Each row was made from one walk, in order. Every step used is in the known rows, and no mark comes twice. Write each row's walk.
Known rows:
lasu/logitug/rutuv/sadi/mela/desum/bonab: 83 -142 136 363 -160 -238 19 -141 -29 70 -214 333 77 348 201 -257 -211
 174 -84 197 435 102 266 642 -183 401 -1 41 117 -14 51 389 -119 -111
 -328
logitug/rutuv/sadi: -20 38 35 311 -79 -157 66 20 -279 248 -365 442 60 334 -22 -478 -173 66
 -261 181 218 -138 203 -21 -160 117 -114 262 184 -104 -204 110 -35 -92
 -213
kiget/mela/desum/bonab: -275 52 153 -193 -291 -29 23 183 544 221 -318 -220 167 77 51 10 261 -68
 -94 -17 359 -52 174 315 45 73 176 -267 -223 141 -148 183 -59 10 114
mela/sadi/rutuv: 23 315 236 259 39 -218 -52 -121 -123 365 -206 182 -28 220 -25 -149 -78
 -87 278 -187 168 -33 -29 -91 -305 -17 281 -113 14 34 -173 118 9 -54 163
lofezo/takov/geru/sadi/rutuv/logitug: 199 164 -70 -59 32 130 80 416 -319 17 -564 -117 90 213 435 -97 140 -172
 -315 212 327 45 196 -413 -16 -218 -14 -219 -203 270 -141 150 147 -435
 477
tasiv/takov: 198 -55 124 -128 -93 -85 70 236 -206 61 -562 -297 -36 318 178 -309 -26
 -86 -73 61 -22 33 115 -397 -102 -47 -92 -327 -119 -1 -44 -323 -114 178
 -55
rutuv/sadi/pokor: 52 91 -36 43 -158 -131 -7 -148 -192 329 -218 285 -254 349 -121 -146 -96
 137 -155 195 295 98 -6 -43 -266 -80 203 -231 -12 -78 -218 456 75 74 152
desum/mela/sadi/lasu/logitug/rutuv: -86 68 -40 411 167 -151 -208 -100 -15 229 -359 170 -12 72 360 -309 -180
 8 107 90 163 119 218 110 -18 113 187 -303 271 489 33 -93 103 32 -133
takov/geru/sadi/rutuv/logitug: -23 257 65 87 -14 152 163 328 -161 63 -104 -114 -126 118 402 -28 -71
 -190 -140 22 294 -62 132 -515 -247 91 144 -394 -349 396 -141 131 45
 -428 372
logitug/lasu/sadi/rutuv: -27 107 0 397 188 -27 -1 94 215 187 391 -216 216 175 -94 -49 -26 -122
 -291 0 -95 252 65 43 26 -292 -41 -390 1 37 -178 -90 -187 -23 -33
nuker/bonab/desum/mela/sadi: -77 13 -175 189 -318 214 -220 -3 -269 150 -489 -279 3 40 136 -161 -128
 -2 -117 -350 124 189 23 -116 -285 -207 94 -500 -149 388 121 -78 118 310
 90
rutuv/logitug/lasu/sadi/mela/desum/bonab: -152 165 -2 604 78 83 -59 220 18 5 104 50 -158 330 -101 -113 -40 -47
 -511 -152 87 93 337 82 -227 134 -78 -533 156 40 18 79 -311 24 -38
sadi/mela: 71 -66 133 196 172 -27 27 100 -132 11 94 7 52 288 -42 34 -241 -110 -42
 -205 229 74 37 61 -144 -43 51 -170 359 -121 238 160 -141 -163 -141
lofezo/takov: 279 41 -97 -90 56 18 -13 332 -254 10 -586 -47 272 163 237 -116 86 -42
 -212 185 236 105 183 -139 156 -361 -61 -2 33 -25 -23 103 55 -150 170
logitug/lasu/sadi/geru: -16 39 -106 404 261 102 164 145 341 98 234 -271 119 76 -111 130 69 -47
 -291 -148 -49 157 0 66 -115 -278 -38 -489 158 -22 -135 -67 -259 -23
 -160
rutuv/sadi/mela/desum/bonab: 46 -82 223 180 -101 -17 -143 22 -55 139 -262 302 -265 434 -38 -31 -95
 146 -172 32 522 -62 92 255 -387 195 150 -196 121 -158 -121 499 -22 -19
 -88
bonab/desum/mela/sadi/lasu/logitug: -2 -9 55 318 -145 -66 -341 -208 87 124 -455 -51 -21 68 292 -11 -130 194
 68 -154 134 284 131 205 -280 140 104 -598 54 320 101 53 327 127 38
lofezo/takov/geru: 188 1 -118 -163 57 113 145 477 -205 -42 -581 -135 320 260 466 -63 141
 -55 -230 91 287 -44 176 -308 105 -310 -102 -158 -178 115 -171 140 88
 -219 332
tasiv/takov/geru/sadi: 186 8 184 -155 -120 104 183 388 -193 -16 -623 -453 -115 215 486 -173 47
 -169 -94 44 63 -78 143 -665 -207 20 -61 -490 -355 227 -153 -314 -26 -81
 114
lofezo/takov/geru/sadi/lasu/logitug/rutuv: 251 120 -74 -18 108 114 165 305 -222 -70 -643 -93 165 83 622 -122 109
 -175 -269 276 294 94 262 -199 39 -132 -75 -171 -23 265 -21 135 126 -436
 163
logitug/lasu: 62 174 -59 370 142 86 -57 204 -52 24 24 -165 225 135 5 0 41 -51 -388 44
 -103 41 170 -139 12 -446 -59 -250 176 30 19 46 -187 43 -150
tasiv/takov/geru/sadi/rutuv/logitug: 122 57 151 -89 -123 37 154 313 -273 70 -550 -373 -217 358 355 -293 27
 -224 -169 76 53 -18 137 -669 -275 99 -47 -542 -345 296 -159 -286 -36
 -109 256
logitug/lasu/sadi/mela/desum: 7 -5 105 435 222 122 60 218 277 30 333 -241 144 188 23 74 15 -96 -290
 -148 -14 226 159 196 -163 -159 -61 -481 204 -133 -89 -31 -220 -11 -222
nuker/bonab: -1 76 -235 36 -167 214 45 169 -376 58 -247 -220 48 47 84 -198 -157 -139
 -160 -211 135 84 46 -211 -123 -296 129 -247 -127 213 149 -15 -186 255
 -43
pokor/sadi: 269 -38 -78 108 92 15 111 96 -82 19 -176 258 -191 -87 24 -87 -108 364
 -54 -110 -11 75 185 42 -81 -95 122 -202 71 -18 -170 174 134 193 189
nuker/bonab/desum/mela/sadi/rutuv/logitug/lasu: -158 90 -232 359 -278 175 -276 -69 -327 238 -354 -252 -71 196 -34 -242
 -84 -99 -318 -295 28 268 23 -127 -343 -232 53 -604 -92 466 116 -55 75
 294 203
kiget/mela: -138 21 17 -121 -251 -66 37 142 279 181 -181 -271 296 103 -43 101 124
 -34 -25 -91 113 -78 67 35 51 -230 220 -85 -30 199 -171 34 -26 94 230
bonab/desum/mela/sadi/geru/takov: 54 58 39 284 -105 18 -254 -137 54 210 -539 -11 -61 23 160 58 -25 187 3
 -202 162 153 13 112 -309 95 131 -524 -85 211 -31 -63 353 -20 179
desum/bonab: -126 190 48 161 8 -99 -159 81 149 87 -246 86 93 15 -15 -110 -138 22 -182
 91 393 -107 149 -3 412 -14 -89 -109 -241 157 235 171 -243 -187 -172
bonab/desum/mela: -36 -87 -12 184 -194 0 -324 28 56 133 -369 -132 97 87 173 -62 -141 200
 -120 -76 162 254 113 26 -111 12 -31 -498 -105 231 64 -19 302 59 111

Write each row's walk:
-56 55 57 280 -100 -25 -337 -132 77 173 -486 -42 -62 43 215 -50 -106 127
 -3 -189 112 225 111 34 -257 78 65 -596 69 279 67 -8 317 96 61
bonab/desum/mela/sadi/lasu
60 168 -137 200 234 -180 121 -235 -50 -2 -96 205 -72 99 302 -276 -250
 -175 -61 160 74 276 268 305 -51 246 84 -281 411 174 323 160 -150 -28
 -392
sadi/lasu/logitug/rutuv
76 195 102 36 -4 261 190 424 -83 -75 -230 -218 -9 -53 566 104 -25 -83
 -44 -16 295 -156 172 -518 -164 -2 132 -330 -328 323 -132 94 46 -365 189
takov/geru/sadi
5 238 45 -35 13 195 279 282 -68 80 -146 -212 -94 -28 476 38 -16 -186 -86
 38 283 9 104 -508 -154 -11 126 -473 -328 294 -88 172 68 -423 258
takov/geru/sadi/pokor
50 227 28 119 94 166 253 202 -73 -78 -222 -85 -85 -46 655 -30 -88 -193
 -87 78 240 -17 243 -309 -184 181 95 -387 -99 408 6 114 13 -406 -16
takov/geru/sadi/lasu/logitug/rutuv
240 81 -87 103 -11 36 52 -103 -169 198 -402 347 -344 228 -101 110 1 206
 -151 88 353 -133 -114 89 -431 34 344 -123 -13 -73 -289 276 29 -46 103
rutuv/sadi/geru/takov
203 467 97 141 181 166 -47 47 -138 -25 -254 -64 -356 -359 336 21 -108
 -280 -82 211 168 214 208 -273 -158 22 263 -350 192 271 284 74 9 -369
 -197
geru/sadi/lasu
245 -46 -48 335 -112 -193 132 -208 -173 81 -262 356 50 242 178 -171 -183
 200 -42 226 289 72 160 515 -242 283 132 115 66 12 -70 218 -46 -115 -184
lasu/logitug/rutuv/sadi/geru/takov
-23 78 -40 347 162 -102 -253 -72 16 165 -320 96 -43 42 378 -161 -171 48
 167 47 180 141 180 91 -34 49 291 -414 202 513 39 -52 108 94 -51
desum/mela/sadi/lasu/logitug
138 168 -147 102 210 -115 42 -203 -23 -78 -51 87 -140 50 333 -58 -224
 -113 20 104 98 307 220 271 -85 142 224 -435 318 215 320 234 -132 65
 -287
sadi/lasu/logitug
-100 240 -162 541 53 27 30 142 -124 85 164 25 -127 307 -143 -163 -67 -49
 -471 -87 -89 173 278 -119 -223 -68 -24 -519 148 75 -55 23 -231 94 112
rutuv/logitug/lasu/sadi/pokor
-21 282 40 194 38 188 124 318 -146 60 -47 -176 -85 135 368 -9 -2 -219
 -265 48 201 -50 152 -516 -225 -28 93 -452 -282 401 -144 128 10 -406 335
takov/geru/sadi/rutuv/logitug/lasu
144 -70 -6 319 -97 -231 119 -46 -128 9 -124 176 276 195 272 -270 -261
 110 28 156 207 138 270 402 -57 209 -7 114 101 42 89 153 -128 -63 -268
lasu/logitug/rutuv
36 290 39 14 132 252 209 291 -56 -79 -214 -165 -158 -82 599 76 -41 -207
 -94 3 236 -58 193 -488 -189 62 163 -504 -155 387 -16 100 26 -360 88
takov/geru/sadi/lasu
-105 65 -219 172 -217 208 -206 -92 -242 143 -485 -246 -101 16 170 -188
 -132 -83 -139 -323 68 258 25 -94 -285 -160 113 -612 -31 437 206 -69 99
 316 21
nuker/bonab/desum/mela/sadi/lasu
5 351 152 218 30 -159 93 -167 -95 363 -297 139 -117 115 20 -103 -22 -67
 234 -212 137 45 11 -125 -300 -65 240 -300 90 -59 -76 203 14 -5 94
mela/sadi/pokor
-100 49 32 235 45 -161 77 61 147 231 373 29 -35 247 -104 -211 -262 -66 8
 -119 150 277 79 82 -121 216 131 -373 -176 50 -253 -107 -133 -42 199
lasu/sadi/rutuv/logitug
-113 74 39 460 -159 -64 -401 -115 -11 264 -366 -52 -26 227 36 -105 -65
 126 -175 -165 55 223 103 10 -316 3 9 -587 1 315 -21 1 290 79 250
bonab/desum/mela/sadi/rutuv/logitug/lasu
-40 396 158 494 53 -173 -96 -100 -213 331 -177 208 -133 330 -127 -177
 -30 -103 32 -206 50 -35 65 -136 -411 -31 222 -226 133 102 -153 122 -61
 13 216
mela/sadi/rutuv/logitug/lasu
-71 141 -82 621 97 69 -24 204 -148 -25 184 24 -101 357 -125 -69 -103 -24
 -456 -186 -57 81 283 -70 -275 -23 -38 -446 282 60 -19 -4 -271 85 26
rutuv/logitug/lasu/sadi/mela
-107 98 -31 268 82 -112 -192 -18 -2 372 -290 51 -13 91 179 -245 -117 17
 117 49 207 144 78 -95 18 -83 216 -395 42 386 -62 -34 160 20 141
desum/mela/sadi/pokor
-80 -139 264 207 124 -1 123 183 432 54 272 -75 -1 130 78 9 -183 -46 64
 -259 358 213 131 384 -121 349 34 -460 -28 -182 -69 -12 -191 -137 -203
lasu/sadi/mela/desum/bonab
50 105 223 36 51 287 246 433 -37 -66 -152 -218 -99 52 565 125 -16 -173
 -50 -98 391 -77 164 -334 -343 164 134 -455 -181 201 -58 176 39 -450 116
takov/geru/sadi/mela/desum
-76 87 -7 252 -66 -221 150 -130 -254 400 -292 445 -20 374 -114 -551 -156
 -35 -295 242 208 27 136 1 -134 113 -113 123 178 -128 -161 193 -9 -150
 -135
logitug/rutuv/sadi/pokor
182 69 -54 154 -56 -99 -122 -212 -166 45 -274 331 -305 272 159 -37 -170
 174 -79 186 253 88 148 219 -343 107 309 -255 221 120 -77 442 7 196 -122
rutuv/sadi/lasu/logitug
-33 -12 101 307 -186 -27 -343 -49 58 181 -497 -71 41 73 200 -22 -88 217
 26 -211 152 157 94 26 -257 34 50 -483 -53 236 -18 -28 345 94 136
bonab/desum/mela/sadi
176 -108 15 349 -206 -238 36 -119 -186 59 -220 299 161 301 219 -262 -251
 234 -15 215 273 73 243 421 -179 237 54 161 101 35 -60 266 -68 11 -227
lasu/logitug/rutuv/sadi
168 -160 58 392 -141 -241 45 -144 -188 45 -135 297 142 371 171 -210 -279
 192 -26 159 292 97 204 503 -222 252 40 132 221 3 15 305 -86 -54 -253
lasu/logitug/rutuv/sadi/mela
-83 -49 -244 106 -306 224 -204 47 -265 106 -404 -324 35 57 130 -192 -155
 -14 -217 -252 127 256 30 -110 -185 -220 39 -510 -181 387 178 -78 94 284
 76
nuker/bonab/desum/mela
-40 133 -62 359 181 15 110 70 244 178 341 -244 155 108 -61 -18 12 -102
 -314 -12 -123 310 97 13 33 -330 -73 -509 64 -43 -111 -45 -179 13 -84
logitug/lasu/sadi/pokor
-44 38 26 326 61 -47 -270 122 -29 227 -372 45 70 56 268 -171 -134 111
 148 -9 211 -9 137 -105 0 -72 227 -253 43 405 -107 -133 127 64 66
desum/mela/sadi
229 378 82 264 120 61 14 -68 -149 -45 -243 17 -281 -316 413 -72 -165
 -237 -60 294 186 275 278 -21 -178 182 221 -242 250 303 329 104 -13 -392
 -303
geru/sadi/lasu/logitug/rutuv
171 14 134 -66 -46 18 243 208 -183 -16 -627 -344 -140 235 567 -310 -3
 -220 -114 140 32 21 211 -451 -215 177 -106 -494 -176 295 -42 -298 -60
 -118 -65
tasiv/takov/geru/sadi/lasu/logitug/rutuv
-79 130 -16 574 80 101 12 262 -85 -15 148 26 -157 360 -57 -103 -48 -52
 -452 -190 12 127 338 34 -388 104 -13 -533 232 -12 -58 42 -256 87 9
rutuv/logitug/lasu/sadi/mela/desum
-57 -39 32 276 -139 -9 -233 -87 142 233 -510 -92 -41 75 105 37 -46 188
 28 -267 191 170 -22 75 -340 64 71 -574 17 227 3 19 310 33 136
bonab/desum/mela/sadi/geru
-121 143 169 54 -259 -81 7 33 269 256 -375 -178 227 83 -13 152 192 3 189
 -279 105 -208 37 21 -154 -196 328 -80 44 187 -291 31 20 146 252
kiget/mela/sadi
-159 175 107 133 -151 -183 66 -183 276 257 -368 -58 158 102 74 7 138 -96
 150 -191 52 -66 117 240 -158 -20 303 -128 268 273 -144 52 -11 108 52
kiget/mela/sadi/lasu/logitug/rutuv
